Each row was made from one small tree. The marks that hang from a mark follow it in brackets, in alphabetical order. Every link used is in the known rows. Write each row's tree.
In the rows, 128 means zero.
Known rows:
kosugus[bogi butef zeze]: [ 76 133 158 138  98 148 119 130 106  88 115 140 114 105 119 118]
kosugus[butef zeze[livu[zogibor] zogo]]: [ 95 157 172  88  97 107 126 104 125  49 113 142  95  94 145 103]
kosugus[bogi butef zeze[livu]]: [ 90 145 175 130  92 135 119 124 113  70 104 144 108  97 126 115]
zeze[livu[butef zogibor] zogo]: [144 150 181  78 121 107 133 109 146  62 112 127 115  97 154 107]
zogibor[kosugus[bogi butef]]: [ 95 127 148 122 110 165 116 124 117 121 105 125 144 119 129 137]
livu[bogi butef]: [115 135 161 112 155 138 146 127 124 117 127 110 137 111 135 125]
kosugus[bogi butef]: [ 88 130 142 157 107 157 119 133 118  98 119 120 126 122 107 127]
kosugus[bogi]: [118 116 151 147 117 150 121 137 123 127 114 131 127 120 124 128]
livu[bogi butef zeze[kosugus zogo] zogibor]: [105 136 213   4 127 145 144  97 106 101  88 142 113  85 164 107]
kosugus[bogi butef zeze[livu zogo]]: [ 99 156 188 130  91 130 119 121 126  47 105 141 100  84 131 110]
livu[bogi butef zogibor]: [ 91 119 173  75 147 138 147 114 115 119 117 115 127 114 150 114]
zeze[kosugus[bogi] livu[butef zogibor]]: [119 120 205  62 109 146 126 109 117  97  75 154 128  98 152 123]
zogibor[livu[bogi]]: [127 118 174 121 136 127 132 121 136 100 122 114 116 123 132 125]
kosugus[zeze[zogo]]: [125 141 157 109 117 113 129 121 129  95 126 145 109  98 145 114]
zeze[kosugus[bogi] livu[zogibor] zogo[butef]]: [133 121 203  65 115 133 125 104 134  77  78 150 116  73 163 119]
kosugus[bogi butef zeze[zogo]]: [ 86 142 171 138  97 143 120 127 119  65 117 137 107  92 123 113]
zogibor[livu[butef]]: [148 129 162 112 132 120 129 127 138  76 131 114 133 122 121 122]
livu[bogi butef zeze zogibor[kosugus]]: [ 97 132 191   6 130 148 142 103  98 132  93 131 131 102 169 111]

Write each row's tree:
[ 83 120 178  38  88 159 120 105  91 116  82 158 110 111 140 114] => livu[zeze[kosugus[bogi butef]] zogibor]
[101 144 184  92 121 141 133 102 122  98  88 138 120 105 138 134] => zeze[kosugus[butef] livu[bogi]]
[143 133 201  59 130 128 133 108 130  80 102 132 111  90 145 119] => zogibor[livu[bogi zeze[kosugus zogo[butef]]]]
[145 136 196  50 131 132 130 108 133  93 101 122 126  92 159 122] => zogibor[kosugus livu[bogi zeze[zogo[butef]]]]
[ 63 123 185  60 122 142 135  98 111 113 101 130 113 101 167 115] => livu[bogi zogibor[kosugus[butef zeze[zogo]]]]
[126 130 171  68 102 154 121 120 103 133  88 160 120 107 135 125] => livu[zeze[kosugus[bogi]]]
[152 137 195  93 121 133 125 114 141  76  86 146 125  71 151 128] => zeze[kosugus[bogi] livu zogo[butef]]
[ 84 118 142  75 113 143 123 106 114 125 108 129 131 128 147 124] => livu[zogibor[kosugus[butef]]]
[136 119 200  89 114 134 116 119 133  76 102 137 129  85 155 123] => zogibor[kosugus[bogi zeze[zogo[butef]]] livu]
[122 126 203  66 136 133 134 112 123  92 108 127 137  99 157 125] => zogibor[kosugus[zeze] livu[bogi butef]]
[138 129 183  68 123 126 125 116 126  84 113 134 142 105 149 124] => zogibor[kosugus[zeze] livu[butef]]
[131 125 190  81 143 141 133 115 133 100 111 111 147 112 147 132] => zogibor[kosugus livu[bogi butef]]
[126 151 176  79 127 131 138 116 123 114 111 130 104  99 147 113] => livu[bogi zeze[zogo]]
[139 139 190  73 132 127 137 120 124  83 117 118 120 109 133 114] => zogibor[livu[bogi butef zeze]]
[104 133 177 118 105 161 120 116 128  82  99 138 121  97 124 131] => zeze[kosugus[bogi butef] zogo]
[127 147 206  57 132 122 140 101 141  80  96 122 121  88 174 114] => zeze[livu[bogi butef zogibor[kosugus]] zogo]
[ 76 118 175  75  99 148 119 108 111 102  98 142 119 104 156 115] => livu[zogibor[kosugus[bogi butef zeze[zogo]]]]
[110 121 176 117 105 156 111 120 128  85 103 118 137 121 125 133] => zogibor[kosugus[bogi butef] livu]
[ 98 134 184  30 132 137 145 110  99 119 106 128 116 106 155 103] => livu[bogi butef zeze zogibor]
